Each row was made from one walk, in order. Every step used is in the known rows, and no mark comes twice. Write each row's walk.
In the rows, zero is written as 128.
Known rows
lufa, kupif, dusamu: [152 130  89 135  88 130 134 115  95 138 179 146  91 108  83  90 119 153
 103]
lufa, kupif, vazun, dusamu: [127 144  81 155  81 112 139 130 109 159 152 167  80 100  93 105  86 127
 116]
sozen, dusamu, kupif, vazun, lufa: [120 129  80 111 155 106 150  86 120 129 211 135 129 134 104  94  88 137
 166]
sozen, vazun: [119 120 105  85 139 131 108 127 148 110 173 188 104 104  92 115 131 108
 122]
dusamu, kupif: [123 111 114 108 156 121 180 100 140 143 156  91 130 125 110  93  98 123
 109]
dusamu, kupif, vazun: [123 116 102 112 142 110 160 117 132 149 175 130 121 144 106 104  74 128
 140]
geben, dusamu, kupif: [128 122 137 102 171 129 179 110 151 139 160  81 152 113 112  86  90 103
  71]
kupif, vazun, lufa: [116 134  83 128 101 131 123 108 122 125 172 185 154 136 109 121  90 147
 148]
geben, sozen, vazun: [117 116 115  95 167 106 113 131 136 101 203 178 128 102 101 115 123 111
  94]
geben, vazun: [144 119 119 129 152 149 157 126 139  97 187 147 138 125 113 100 103 121
 152]
dusamu, kupif, vazun, lufa: [118 112  83 113 129 115 169  95 122 148 171 139 160 142 118 108  70 132
 131]
lufa, kupif, geben, sozen: [145 111 118 149 131  97 134 120 101 112 207 107 121  92  82 114 136 156
  76]
dusamu, kupif, geben, vazun: [156  93 115 120 175 126 175 110 121 124 203  76 166 138  99 102 108 103
 138]
geben, dusamu, kupif, vazun, lufa: [128 128 111 106 147 124 166 105 137 144 178 123 182 128 115 100  60 108
  89]
lufa, kupif: [135 121 109 144 106 122 145 113 128 116 164 143  84  86  96 101 117 160
 101]
kupif, geben, sozen, vazun, lufa: [129 109  96 103 149 107 105 112 110 105 220 153 180 113  87 132 145 110
  93]
geben, vazun, dusamu, kupif, vefo: [161 123  80 140 158 133 191 112 129 181 154  99 165 124 106  74  80  78
 154]
geben, sozen, dusamu, kupif: [121 121 119 105 209  86 166  99 123 109 224  88 121 115 107  87 107 132
 116]

Which walk is each row?
[141 110  89 144 119 105 142  91  94 113 202 122 163  95  98 118 128 163
  70]  vazun, lufa, kupif, geben, sozen
[137 120 106 110 178 108 146  92 117 118 217  66 116 123  77  94 138 119
 159]  sozen, dusamu, kupif, geben
[140 132 139 119 136 138 126 120 132 115 182  87 165 116  81 113 136 102
 100]  kupif, geben, dusamu
[136 101 113 114 151 114 161 100 123 143 176  63 148 132  86 108 124 111
 120]  dusamu, kupif, geben
[130  90 113  89 181  92 142 118 120 127 218  99 152 120  86 115 125  98
  86]  dusamu, kupif, geben, sozen, vazun
[111 130  96 124 132 120 193 104 127 183 118  76 134 119 109  86  91  79
 109]  vazun, dusamu, kupif
[140 107  75 108 105 122 106 102 114 110 203 188 129  84  82 125 142 130
  93]  sozen, vazun, lufa, kupif, geben
[109 117  97  94 170  91 158 123 123 156 176 130 131 103 105  99 102  67
  67]  geben, sozen, vazun, dusamu, kupif
[111 154  88 141  97 124 129 132 119 165 139 155 119 132  97 112  86  93
 152]  kupif, vazun, dusamu
[168 105 109 156 131 129 143 123 110 102 208 125 119 101  85 114 124 136
 125]  lufa, kupif, geben, vazun
[143 114  82 145  98 123 141  87 104 120 180 124 148  96  91 118 130 160
  92]  vazun, lufa, kupif, geben
[144 119  58  98  92 129 106 102 100 133 198 214 118  96  91 104 123 133
  89]  sozen, vazun, lufa, kupif, dusamu
[150 122 102 140 102 130 143  91 112 120 184 117 169  88  94 112 126 142
  66]  vazun, lufa, kupif, geben, dusamu
[134 129  99 144 102 114 126 130 119 126 179 186  80 105  92 110  90 160
 122]  lufa, kupif, vazun
[122 121 101 129 148  98 178 107 103 176 159  46 163 123  95 101 104  72
  89]  vazun, dusamu, kupif, geben, sozen
[137 133  79 134 124 118 172 101 131 211 115  75 147 117  93  74  94  85
 127]  vazun, dusamu, kupif, vefo
[148 116  94 104 120 126 110 108 123 113 205 175 146  77  85 119 132 114
  62]  sozen, vazun, lufa, kupif, geben, dusamu
[113 120  89  91 136 116 153 117 136 166 145 140 111 105  97  99 105  61
 101]  sozen, vazun, dusamu, kupif
[155 108  96 138 142 148 142 102 114 102 206 124 192 131 102 121 127 117
 153]  kupif, geben, vazun, lufa
[133 131 119 127 172 100 113 111 106  92 235  87 141 117  78 111 149 125
 136]  kupif, geben, sozen, dusamu
[133  97 120 113 169  94 165 107 114 135 202  60 166 128  95 110 115 116
  91]  dusamu, kupif, geben, sozen
